What can hang from each mark:
k584: k145 k317 k602
k602: k828
k828: k602
k192: k36
k36: k145 k192 k317 k396
k317: k36 k584 k721
k145: k36 k584
k721: k317

Every row comes from one small tree of marks. Brackets hold a mark, then the marks that hang from it, in the order of their numbers. Every link used is in the known rows. Which tree was each row made from?
In the rows, 128 means zero.
Known rows:
(k145 (k36 k192 k317) (k584 (k602 k828))): [135 104 138 142 125  85 143 131  80 111 146 145 103 121 158  83 153 167
  81 169  79 141]
(k584 (k145 (k36 (k317 k721) k396)) k602): [148 118 105 172 133 132 107 118 149 102 117 112 136 158 132 115 108 102
 143 139 156 151]
(k145 k36): [122 108 151 149 143 105  76 142 131 113 133 143 104 134 107 138 152 186
 107 136 165 158]
(k145 (k584 k317 k602)): [147 121 115 121  96 108 144 167 123  75 152 152 113 174 157  93  99 179
 143 145 108 128]
(k317 (k584 k145 (k602 k828)) k721): [143 186 101 103  79 156 138 171 132  92 150 125 153 204 143 201  95  94
 104 114 103 105]
(k584 k317 k602): [168 145  98 130  76 132 139 126 165  44 132 132 117 200 161 107  64 169
 128 110 150 149]
(k317 (k36 k145) k584): [ 99 150 153  99 132 121 111 154 111 156 134 135 151 120  95 208 154 141
 109 124 128 110]
(k192 (k36 k396)): [101 121 113 122 187 116  95 132 152 135 103 129 128  93  98 122 147 205
 142 137 169 143]
(k36 (k145 k584) k192 k396): [122  94 177 121 190  86 118 127  94 188 131 136 140  37 121  76 181 139
 153 162 100 130]
(k721 (k317 k584)): [119 160 142  81  96 133 113 154 129 129 150 142 134 150 134 180 110 130
 109 102 116  88]
(k192 (k36 k145 (k317 (k584 k602) k721))): [100 137 132  72 140 126 124 119 131 158 109 123 128  86 128 131 141 117
 105 133  96 102]
(k584 k145 k317): [142 126 109 150  96 146  78 105 182  79 116 155 107 169 107 142  85 122
 216 120 179 146]
(k36 (k145 (k584 (k602 k828))) (k317 k721) k396): [139  77 143  93 153 102 180 133 103 166 144 116 136  83 164  66 145  94
 150 145  60 110]
(k584 (k145 (k36 k192 k317 k396)) (k602 k828)): [164 128  91 188 136 117 129  97 144  73 117 117 138 157 140 113 112 137
 128 146 151 175]
(k584 (k145 (k36 k396)) k317 (k602 k828)): [156 130  65 209 112 166 125 116 172  38 115 135 118 206 142  97  65 132
 156 115 190 186]
(k36 (k145 (k584 k602)) k192 (k317 k721)): [142 112 182  69 107  91 159  97  90 180 139 122 122  63 155  93 160  65
 119 157  32  87]
(k584 (k317 (k36 k396) k721) (k602 k828)): [153 153  75 143  75 175 190 134 160  64 129 114 123 213 148 137  68 134
 118  84 157 140]
(k36 (k145 (k584 (k317 k721) (k602 k828))) k192 k396): [135 111 147 129 157 121 156 127 102 157 131 130 135  78 146  60 144 112
 139 140  94 129]
(k584 (k145 (k36 k396)) (k602 k828)): [163 130  79 201 143 126 123 134 155  53 122 120 145 188 131 125 102 162
 131 139 180 186]
(k828 k602): [168 136 106 119 110  82 146 144 154  46 137 128 132 163 129 152 130 234
 126 123 143 167]

Write each row's tree:
[125 124 171  73 145 118 145  89  93 207 128 109 149  46 158  97 155  48
 108 134  48  90] | (k36 k145 k192 (k317 (k584 k602) k721) k396)
[135 108 162  85 135 106 128  71 117 184 127 116 122  63 137 111 156 101
 144 134  87 103] | (k36 k192 (k317 k721) k396)
[119 172 107 133 110 136 114 151 131 110 127 124 162 175 104 217 114 133
 117 127 149 119] | (k317 k36 (k584 k145 k602))
[120 117 119 137 113 144 115 116 159 110 119 141 107 148 106 139 108 159
 172 104 179 138] | (k584 (k317 (k36 k396)))
[114 121 146 130 141 127 115 110  98 155 132 128 115 102 141 115 154 117
  78 132 104 129] | (k145 (k36 k192 (k317 (k584 (k602 k828)) k721) k396))
[105 130 168 114 140 147 135 123 121 206 117 104 137  82  82 170 170  77
 131 111 140 103] | (k317 (k36 k145 k192 k396) k721)
[134 116 185 104 144  78 115 126  97 161 137 144 128  64 119 110 177 143
 134 163  87 122] | (k36 (k145 k584) k192)
[121 138 137 123 126 135 162 132 120 154 131 120 141 115 120 144 131 116
 117 108 132 104] | (k721 (k317 (k36 (k145 (k584 (k602 k828))) k192 k396)))
[149 155  96 143  84 173 191 116 147  91 121 111 127 176 146 123  85 105
 112  90 143 136] | (k584 (k317 (k36 k145 k192 k396) k721) (k602 k828))
[114 105 159 161 173 110  74 119 116 149 123 136 112  90 106 111 169 170
 108 141 160 159] | (k145 (k36 k192 k396))
[114 174 114 126 110 158 141 132 127 139 129 122 155 148 120 187 107  95
 110  99 138  97] | (k721 (k317 (k36 k192 k396) (k584 k145 (k602 k828))))
[113  80 137 139 150 111 136 163  88 149 147 133 107 119 154  65 147 130
 109 156  91 125] | (k145 (k36 (k317 k721) k396) (k584 k602))
[110 187 107 130 111 177 149 144 114 154 127 108 163 156 109 213 124  64
 102 109 126  97] | (k317 (k36 k192 k396) (k584 k145 (k602 k828)) k721)
[108 166 120 107 122 167 174 175 107 158 139 104 166 151 123 190 130  86
  80  98 111 100] | (k317 (k36 k145 k396) (k584 (k602 k828)) k721)
[105 128 157 114 135 132 136 131 119 181 128 126 132  91 105 148 144 104
 134 110 137  94] | (k721 (k317 (k36 (k145 k584) k192 k396)))
[125 127 120 124  98 136 157 162 113 120 143 138 115 156 140 107 111 132
 137 132 110 109] | (k145 (k584 (k317 (k36 k192 k396) k721) k602))
[166 144  82 163  80 149 113 112 184  43 116 133 125 207 140 120  55 121
 179 120 173 154] | (k584 k145 k317 k602)
[110  97 167 132 151 119  93  97 110 175 124 129 101  77 121 107 168 116
 110 136 125 131] | (k145 (k36 k192 (k317 k721) k396))
[114 130 132 163  90 182  69 103 161 125 111 150  87 151  99 138 106  55
 178 111 172 131] | (k584 (k145 (k36 k192)) (k317 k721))
[101 136  95 102 158 138 128 118 141 140 108 121 133 107 127 132 128 136
 130 131 120 116] | (k192 (k36 (k317 (k584 k145 (k602 k828)) k721) k396))
[117  78 150 143 167 101  88 112 123 143 127 135 105  97 122 101 157 163
 128 139 145 152] | (k145 (k36 k317 k396))
[ 90 102 131 119 205 109 107 147 129 164 107 135 129  62 102  91 164 179
 150 150 140 135] | (k192 (k36 (k145 k584) k396))
